Each row was made from one walk, in order. Every step used is in the known rows, and no mark comes twice. Write each row's walk.
Known rows
koradak -> rebad -> bopibip -> fikefa -> fopir -> tavubo: 4.6  0.1  -1.9  -22.2  -14.1  5.0  -20.2  18.1  -17.0  14.4  10.1  2.2  -55.7  30.5  1.7  22.6  14.6  -19.6  3.2  7.8  2.9  -8.0  18.7  -46.8  -32.6  19.5  -4.8  -3.8  -7.7  3.5  15.0  9.4
koradak -> rebad -> fopir -> fikefa: -6.1  -2.1  3.6  -30.6  2.6  16.5  -12.4  9.3  -11.3  28.5  3.5  9.5  -23.4  27.0  8.3  -5.6  31.0  17.6  22.9  9.0  0.5  1.8  30.0  -30.1  -16.6  0.4  4.8  3.9  16.5  -29.6  37.5  7.0
tavubo -> bopibip -> rebad -> fopir -> fikefa: -2.0  -30.6  19.9  -44.7  -19.9  31.3  -15.0  25.8  -13.5  22.8  -12.8  6.1  -12.0  15.9  -0.8  -8.8  27.5  12.0  17.9  23.6  -19.3  -3.0  42.3  -26.1  -26.8  -11.5  -14.1  -11.3  3.6  -34.5  0.5  -0.7
rebad -> fikefa -> fopir: -11.9  -8.9  15.3  2.2  -7.8  17.6  -18.5  -1.3  -10.3  38.5  -6.8  -0.9  -38.1  -1.0  -8.9  23.0  16.7  5.4  5.6  6.7  6.6  0.8  26.0  2.2  7.6  3.5  -14.4  2.9  8.9  -6.2  31.2  14.7
rebad -> fopir -> tavubo -> bopibip: -5.6  -10.6  16.3  -19.2  -23.6  41.6  -36.5  -4.1  -27.6  22.6  -22.7  -5.8  -19.6  1.8  -0.5  6.5  36.5  -12.1  -16.7  19.2  -9.8  -9.7  42.9  -31.9  -36.2  -1.5  6.6  3.7  8.4  -24.8  19.1  2.3
fikefa -> fopir -> bopibip -> rebad -> buzamo: 2.1  -19.4  10.3  -21.6  -13.3  19.9  -24.1  7.9  -20.1  50.0  4.6  -12.9  -34.3  1.3  -8.5  26.7  23.1  -5.2  26.9  3.0  -14.1  -7.8  28.5  -12.4  -4.0  1.8  -16.7  -7.4  -7.1  -23.1  -2.9  -5.9
rebad -> bopibip -> fikefa -> fopir -> koradak: -14.7  -11.1  20.2  -23.1  -18.8  16.4  -18.1  15.3  -16.2  19.5  11.5  -5.3  -37.8  8.3  -11.9  18.9  2.7  -13.5  17.8  -3.2  7.4  -5.1  24.4  -44.6  -22.2  17.8  -22.8  -14.8  -14.5  -0.7  19.3  6.6
tavubo -> bopibip -> fikefa -> fopir -> koradak -> rebad -> buzamo: 0.1  -14.4  28.1  -30.6  -15.3  11.6  -7.2  27.1  -34.7  20.9  10.1  2.1  -37.4  7.8  -8.9  31.3  27.1  -10.9  18.3  17.4  -7.5  -6.5  5.6  -39.8  -49.2  -6.6  -8.5  -9.5  -11.0  2.6  -21.4  -6.2
fikefa -> fopir -> koradak -> rebad: -1.4  -1.5  11.4  5.6  2.8  10.7  -23.4  1.5  -15.1  27.4  13.1  3.3  -31.1  6.0  -12.0  24.5  28.0  -3.1  19.5  0.7  -16.5  -11.1  16.5  -33.3  -36.4  7.0  -18.5  9.2  3.9  -9.2  24.3  7.5
bopibip -> rebad: 7.2  -26.8  15.0  -8.8  0.2  45.7  -29.6  6.8  -4.2  35.3  -17.2  -3.7  -24.4  12.1  -16.0  -20.4  18.0  9.4  8.5  15.2  -5.0  -12.2  31.3  -14.0  -23.1  -1.6  -43.8  0.4  8.7  -33.0  9.4  -0.8
buzamo -> fopir: -17.8  -11.3  24.3  17.0  -4.5  32.7  -27.5  -14.6  -3.5  39.8  -20.6  5.0  -16.3  0.8  -1.7  -9.4  18.2  11.9  9.1  8.8  17.9  -1.2  28.4  -10.3  -22.0  3.2  4.5  3.0  17.7  -31.5  1.3  0.3
rebad -> bopibip: -12.5  -7.1  19.8  -7.8  0.5  37.7  -28.4  0.0  -17.0  27.6  -24.4  -15.4  -31.1  8.4  -5.8  -12.5  16.3  -3.6  -10.4  -0.4  6.3  -8.1  32.7  -19.2  -2.4  16.5  -19.1  -0.3  12.4  -28.1  13.2  -2.6
tavubo -> bopibip: -5.8  -23.6  31.7  0.8  -5.1  41.3  -26.1  -0.3  -18.8  27.0  -38.0  -8.6  -11.7  -8.5  -15.3  -10.3  25.8  -3.8  -13.5  20.3  -8.6  -16.6  26.8  -15.8  -37.5  -3.4  -25.2  3.3  17.6  -22.8  -0.6  -6.7
rebad -> fikefa: -14.8  -15.5  15.6  5.6  1.4  35.9  -16.1  -9.4  -9.9  33.6  -17.6  -7.7  -32.3  4.2  -13.8  -11.3  21.5  6.3  -8.5  10.1  17.7  -2.4  31.6  -3.1  -2.1  3.3  -20.4  6.1  17.2  -15.5  31.8  11.6
bopibip -> rebad -> buzamo: 1.6  -24.7  18.7  -30.2  0.0  50.2  -26.0  6.8  -18.4  42.3  -12.5  -13.3  -33.9  15.8  -8.4  -13.3  23.8  7.0  10.7  11.6  1.6  -5.4  29.7  -0.4  -9.6  -4.3  -24.6  -1.4  5.9  -37.1  -13.3  -8.1
koradak -> rebad -> bopibip -> fikefa: -1.4  -9.1  14.8  -20.0  2.9  20.3  -15.1  23.6  -14.9  17.4  -9.4  2.3  -43.1  29.4  2.3  -23.5  8.2  -1.4  2.4  11.2  21.4  -9.1  14.2  -42.4  -26.9  12.5  -23.5  -4.2  3.0  -11.2  4.4  0.7
fikefa -> fopir -> tavubo -> rebad -> bopibip: 1.0  2.6  6.1  -5.4  -10.7  12.0  -35.8  2.6  -21.0  15.6  -11.9  -6.5  -37.1  8.9  -0.5  33.3  28.7  -18.6  -11.4  -0.6  -32.0  -8.9  29.8  -15.5  8.2  15.2  2.8  -1.6  6.9  -14.9  3.9  -1.6
rebad -> buzamo -> fopir -> tavubo -> bopibip: -17.2  -10.3  22.2  -4.5  -19.3  36.8  -28.4  -17.7  -31.1  30.4  -27.3  -11.8  -26.5  2.6  1.4  17.7  41.7  -11.1  -14.6  16.9  2.3  -3.4  35.1  -9.8  -44.0  -2.0  38.5  0.8  9.0  -27.5  -33.3  -10.1
koradak -> fopir -> bopibip -> rebad -> fikefa: -4.7  -21.5  10.5  7.0  -7.7  2.4  -19.6  18.2  -9.7  29.1  7.8  9.6  -24.0  18.4  -14.7  -6.9  12.3  2.0  10.3  8.8  -3.3  4.1  29.1  -25.7  -5.4  2.4  -24.7  -7.4  7.2  -17.3  32.9  6.1
rebad -> bopibip -> fikefa: -9.9  -15.7  20.1  -23.2  -7.2  33.6  -17.8  11.0  -12.5  24.4  -18.5  -9.6  -35.2  15.1  -5.9  -22.3  3.4  -4.7  3.0  9.3  23.9  -6.4  24.9  -33.3  -16.5  16.0  -25.8  -11.5  1.7  -13.2  11.3  1.9
tavubo -> bopibip -> fikefa: -3.8  -31.5  33.8  -12.7  -11.6  39.9  -15.6  10.4  -13.3  24.3  -29.8  -0.5  -17.5  -1.6  -16.7  -18.4  15.6  -5.1  -1.9  31.7  8.4  -13.8  19.7  -29.3  -48.6  -5.3  -36.0  -9.0  7.4  -9.3  -3.6  -1.4

Which walk is each row?
-8.2  -24.9  13.4  17.3  -11.4  20.6  -27.9  -6.0  2.9  38.7  -10.3  7.0  -10.6  4.9  -6.8  -13.3  20.0  4.5  22.8  7.3  3.4  -7.5  36.5  -29.1  -33.9  3.0  -9.1  -5.7  4.5  -30.0  -6.8  -3.9 | buzamo -> fopir -> bopibip -> rebad
-14.6  -2.9  7.5  -16.0  6.0  7.9  -1.0  -3.3  -14.7  36.6  -0.2  6.7  -29.8  28.2  12.8  6.4  36.3  19.4  23.3  8.2  16.3  7.3  20.4  -6.5  -25.3  1.0  37.0  0.7  17.4  -30.7  -15.5  -3.2 | koradak -> rebad -> buzamo -> fopir -> fikefa
-15.0  -19.2  22.2  -4.2  -10.6  14.1  -13.0  -1.2  -16.4  34.4  -11.1  6.5  -15.3  2.1  3.2  -4.3  28.0  -1.9  17.4  11.5  17.3  0.5  17.7  -22.2  -10.9  -3.3  27.5  -16.3  6.7  -20.7  -32.5  -14.8 | tavubo -> rebad -> buzamo -> fopir -> bopibip -> fikefa
-2.5  -6.7  14.1  -31.9  -6.5  11.9  -9.8  14.7  -27.2  30.7  23.7  -0.1  -45.2  15.4  -7.7  26.8  22.9  -5.3  29.1  7.8  6.1  -3.2  7.0  -35.2  -33.3  2.0  -7.7  -3.7  -10.3  -2.7  1.4  1.1 | bopibip -> fikefa -> fopir -> koradak -> rebad -> buzamo
5.6  -34.1  30.0  -6.5  -7.0  44.6  -29.4  18.2  -13.0  27.8  -33.1  -3.0  -15.8  2.3  -16.2  -18.8  24.0  0.0  -2.7  26.2  -19.3  -16.0  28.5  -17.5  -39.7  -8.8  -45.3  -2.7  7.3  -29.9  -16.4  -9.3 | tavubo -> bopibip -> rebad
1.3  -25.9  15.6  -12.9  -20.8  41.1  -25.4  -3.4  -15.5  14.7  -23.9  -5.5  -22.3  4.7  -18.7  -6.3  32.0  -22.8  -11.5  29.5  0.6  -16.9  29.4  -37.0  -68.4  3.6  -23.9  -6.5  5.0  -4.7  7.5  2.5 | fopir -> tavubo -> bopibip -> fikefa
-6.6  -6.8  3.4  -26.4  -23.8  18.6  -22.6  5.8  -13.5  20.5  2.7  -6.6  -46.6  18.4  -5.4  26.7  11.8  -23.2  2.7  5.7  5.2  -6.9  29.5  -35.6  -22.1  21.9  -10.7  -11.8  -9.3  0.5  22.8  9.7 | rebad -> bopibip -> fikefa -> fopir -> tavubo
-4.7  -23.3  7.2  -45.7  -11.7  33.6  -16.7  14.4  -4.8  33.9  1.4  8.0  -19.2  25.5  0.0  -11.1  24.7  17.2  29.0  13.3  -3.4  2.2  45.3  -23.2  -8.3  -3.8  -14.1  -7.2  5.2  -41.8  28.0  3.8 | bopibip -> rebad -> fopir -> fikefa
-9.1  -4.5  9.3  13.7  7.7  18.2  -14.6  -3.0  -14.9  17.1  8.5  -1.8  -32.2  14.0  -13.2  -7.9  31.7  0.9  -1.0  2.1  8.0  -3.5  24.6  -31.7  -32.5  3.9  -17.3  12.1  11.2  -7.3  30.1  15.2 | fopir -> koradak -> rebad -> fikefa
-12.7  -29.6  35.4  -12.0  -17.4  35.9  -25.7  11.2  -26.2  30.8  -11.8  -3.3  -19.2  4.5  -6.7  3.4  28.0  2.4  12.0  11.6  -7.4  -0.6  31.5  -21.4  -45.2  -12.1  8.1  -9.0  -5.8  -32.9  -54.2  -18.5 | tavubo -> bopibip -> rebad -> buzamo -> fopir -> koradak
-1.6  -10.1  17.1  3.0  -17.9  20.6  -33.4  1.9  -27.2  14.3  -18.5  0.8  -15.8  6.1  -16.2  14.7  28.8  -16.8  -20.1  23.2  -24.6  -7.7  25.3  -24.8  -47.3  1.8  -7.4  4.2  18.3  -18.2  16.9  1.3 | koradak -> fopir -> tavubo -> bopibip
-6.5  -10.9  11.3  9.3  -10.0  14.1  -26.6  -12.5  -9.9  39.2  -4.2  -7.5  -20.2  -13.7  -16.0  24.6  23.0  -10.0  18.0  3.1  -10.4  -14.3  26.8  -21.0  -16.7  12.5  -19.2  -0.7  6.7  -13.2  34.1  6.2 | fikefa -> fopir -> bopibip
-15.0  -9.8  9.1  -34.3  -9.4  30.9  -14.1  -5.3  -9.3  32.6  -4.2  0.8  -15.1  13.4  -0.2  -2.1  26.4  14.7  17.9  6.4  4.8  1.5  40.5  -17.9  -5.0  2.7  1.1  -1.5  15.5  -35.7  42.9  8.6 | rebad -> fopir -> fikefa
-2.7  -3.3  3.1  19.0  -3.2  -10.5  -11.4  1.5  -12.8  29.9  7.2  3.6  -37.3  3.7  -3.5  22.4  23.7  -1.3  12.4  2.3  -0.2  -5.9  21.7  -25.1  -11.0  7.0  -7.0  4.0  8.7  1.5  35.6  13.4 | koradak -> rebad -> fikefa -> fopir -> bopibip
6.0  -23.6  9.1  -0.5  -12.2  14.9  -27.3  3.6  -3.1  39.6  1.6  0.1  -24.2  -1.6  -16.9  15.7  17.1  -5.1  26.8  7.3  -21.3  -13.2  30.9  -25.6  -19.2  6.1  -35.1  -4.9  -2.7  -17.5  17.0  3.3 | fikefa -> fopir -> bopibip -> rebad
-11.4  -17.1  14.3  -26.3  -19.3  28.2  -21.3  0.7  -10.2  34.9  -2.3  2.0  -17.0  3.3  -5.4  -14.5  14.8  -5.0  18.0  11.5  23.2  -4.8  33.5  -51.0  -18.2  5.2  -8.8  -11.6  -1.3  -17.0  40.9  7.5 | rebad -> fopir -> bopibip -> fikefa
-8.2  -9.7  17.1  -0.6  -8.3  26.1  -26.5  -10.0  -12.0  32.5  5.2  -4.7  -23.7  -7.6  -20.8  25.5  21.3  -6.8  16.0  -1.5  -14.7  -10.5  26.9  -23.8  -25.2  9.2  -24.2  2.5  2.1  -14.1  31.6  7.0 | fikefa -> fopir -> koradak
-1.2  -4.4  10.1  -16.4  -11.1  6.3  -25.7  24.2  -23.4  4.6  -4.3  9.6  -31.3  30.0  -4.3  2.4  14.9  -17.1  -13.2  12.4  -10.8  2.7  18.4  -39.3  -8.5  12.0  -2.1  -10.9  5.8  -11.7  8.4  -1.2 | koradak -> fopir -> tavubo -> rebad -> bopibip -> fikefa
-7.7  -12.5  11.9  2.5  -25.3  17.4  -21.9  -3.3  -22.5  19.9  -15.3  -5.9  -36.8  -3.0  -10.9  38.4  32.8  -15.9  -17.8  17.2  -14.7  -6.8  34.9  -9.8  -29.4  3.6  -4.6  1.5  5.4  -0.2  16.4  10.5 | rebad -> fikefa -> fopir -> tavubo -> bopibip
-12.9  -10.8  11.0  -12.4  0.1  10.6  -11.3  4.0  -9.7  27.9  1.3  9.1  -13.1  19.3  -13.1  5.1  20.3  9.3  18.3  11.3  -5.8  4.3  24.0  -13.1  -17.5  7.6  -12.4  -0.9  21.8  -24.9  40.6  7.4 | koradak -> fopir -> fikefa
2.0  -19.6  18.8  -31.7  -9.6  45.5  -33.9  15.1  -10.7  41.8  -7.6  2.5  -25.0  15.2  -2.1  -18.3  13.4  15.2  14.3  14.2  0.8  -4.8  38.9  -23.4  -3.0  -7.0  -21.1  -0.7  3.1  -38.3  17.1  1.0 | bopibip -> rebad -> fopir
-8.4  -10.2  24.5  -16.0  -13.7  8.4  -18.7  23.2  -18.9  12.9  3.7  2.1  -30.0  7.1  -9.1  17.4  11.6  -12.2  13.0  -0.4  -14.7  -6.7  17.1  -40.1  -3.4  9.2  -15.1  -16.8  -8.3  -5.5  -1.8  -2.6 | tavubo -> rebad -> bopibip -> fikefa -> fopir -> koradak
-2.4  -17.1  17.5  -14.9  -13.4  25.9  -16.9  6.2  -3.9  38.1  -5.3  6.7  -33.0  2.1  -15.7  12.4  7.5  0.1  23.8  18.3  11.2  -7.5  16.4  -20.2  -20.3  4.0  -29.1  -7.6  -2.2  -4.1  21.0  8.6 | bopibip -> fikefa -> fopir
-12.1  -6.7  24.2  -11.5  -4.5  37.0  -33.2  0.8  -19.1  23.3  -4.9  3.2  -9.6  0.4  -5.9  -5.6  32.5  3.5  4.2  -0.2  -17.9  -3.5  32.7  -31.8  -0.3  -4.4  0.3  2.9  10.8  -34.7  19.1  -2.2 | tavubo -> rebad -> fopir -> koradak
-6.5  -7.3  18.0  -4.8  -5.2  23.4  -32.3  -0.6  -17.0  29.6  -16.5  3.0  -5.3  -6.0  1.9  -4.9  33.2  -0.7  4.9  4.5  -15.3  -7.9  34.3  -30.8  8.9  -1.4  5.6  -1.6  15.0  -33.2  23.7  -3.0 | tavubo -> rebad -> fopir -> bopibip
-14.8  -10.5  8.4  12.1  -14.2  2.1  -16.2  -10.0  -10.4  38.2  0.0  -5.6  -31.1  -10.0  -11.3  26.4  19.1  -5.6  10.4  0.0  1.9  -4.6  32.1  -14.0  -2.0  10.9  -12.1  -0.5  7.4  -2.3  42.8  14.1 | rebad -> fikefa -> fopir -> bopibip
-4.4  -1.9  4.3  1.0  -6.9  22.9  -32.8  -10.3  -18.8  25.7  -2.9  -1.6  -23.9  15.9  -17.2  11.8  24.8  -12.2  -6.8  10.4  -9.9  -3.4  28.1  -22.4  -31.2  9.6  -8.5  6.8  16.5  -20.4  42.7  7.5 | koradak -> fopir -> tavubo
-14.2  2.1  11.0  12.9  -7.5  18.5  -35.4  -6.9  -16.8  14.9  -22.6  0.2  -25.3  16.3  7.9  3.6  30.6  -6.8  -17.2  -0.3  -7.1  -2.2  37.2  -20.0  -7.9  12.7  31.7  -2.0  14.3  -30.4  -20.7  -6.8 | buzamo -> fopir -> tavubo -> rebad -> bopibip
3.2  -28.6  10.7  3.0  -1.9  29.4  -28.8  -3.7  -3.4  33.5  -9.7  -5.9  -15.8  3.6  -19.5  -20.0  23.7  -4.3  13.9  9.7  -9.9  -15.3  36.6  -30.2  -30.9  4.9  -43.6  -2.7  3.8  -28.0  17.1  -1.8 | fopir -> bopibip -> rebad
-1.5  -7.4  9.6  -21.5  -5.9  14.8  -19.2  12.7  -13.7  29.3  5.7  12.7  -24.5  15.1  3.8  -15.0  18.0  -0.2  23.3  14.0  22.5  -6.2  23.0  -60.7  -28.7  2.0  -3.3  -5.9  0.1  -11.1  33.9  7.0 | koradak -> rebad -> fopir -> bopibip -> fikefa
-3.4  -31.5  25.4  -4.0  -21.3  18.8  -18.1  24.8  -16.6  18.8  2.2  -0.2  -29.4  0.9  -21.7  21.5  20.4  -3.7  6.0  12.9  -22.2  -5.4  31.6  -21.9  -29.7  -9.7  -32.8  -8.8  -9.6  -7.1  -3.4  3.0 | tavubo -> bopibip -> rebad -> fikefa -> fopir -> koradak
-3.5  -11.1  7.2  -16.9  -8.3  29.5  -25.6  8.9  -15.2  7.0  -18.7  -3.4  -31.3  22.2  -5.1  -10.4  27.7  -19.2  -16.8  11.8  -3.1  -8.5  29.0  -35.3  -14.3  12.7  -9.3  -9.9  3.7  -13.2  1.4  -0.9 | fopir -> tavubo -> rebad -> bopibip -> fikefa
-2.6  -27.0  14.2  -3.0  -1.3  36.7  -19.9  9.9  -4.2  32.4  -12.0  0.1  -35.0  16.3  -13.8  -21.2  18.4  10.8  2.5  14.5  8.2  -3.5  35.2  -6.9  -5.7  -4.5  -37.9  -1.1  9.5  -23.5  14.5  7.6 | bopibip -> rebad -> fikefa
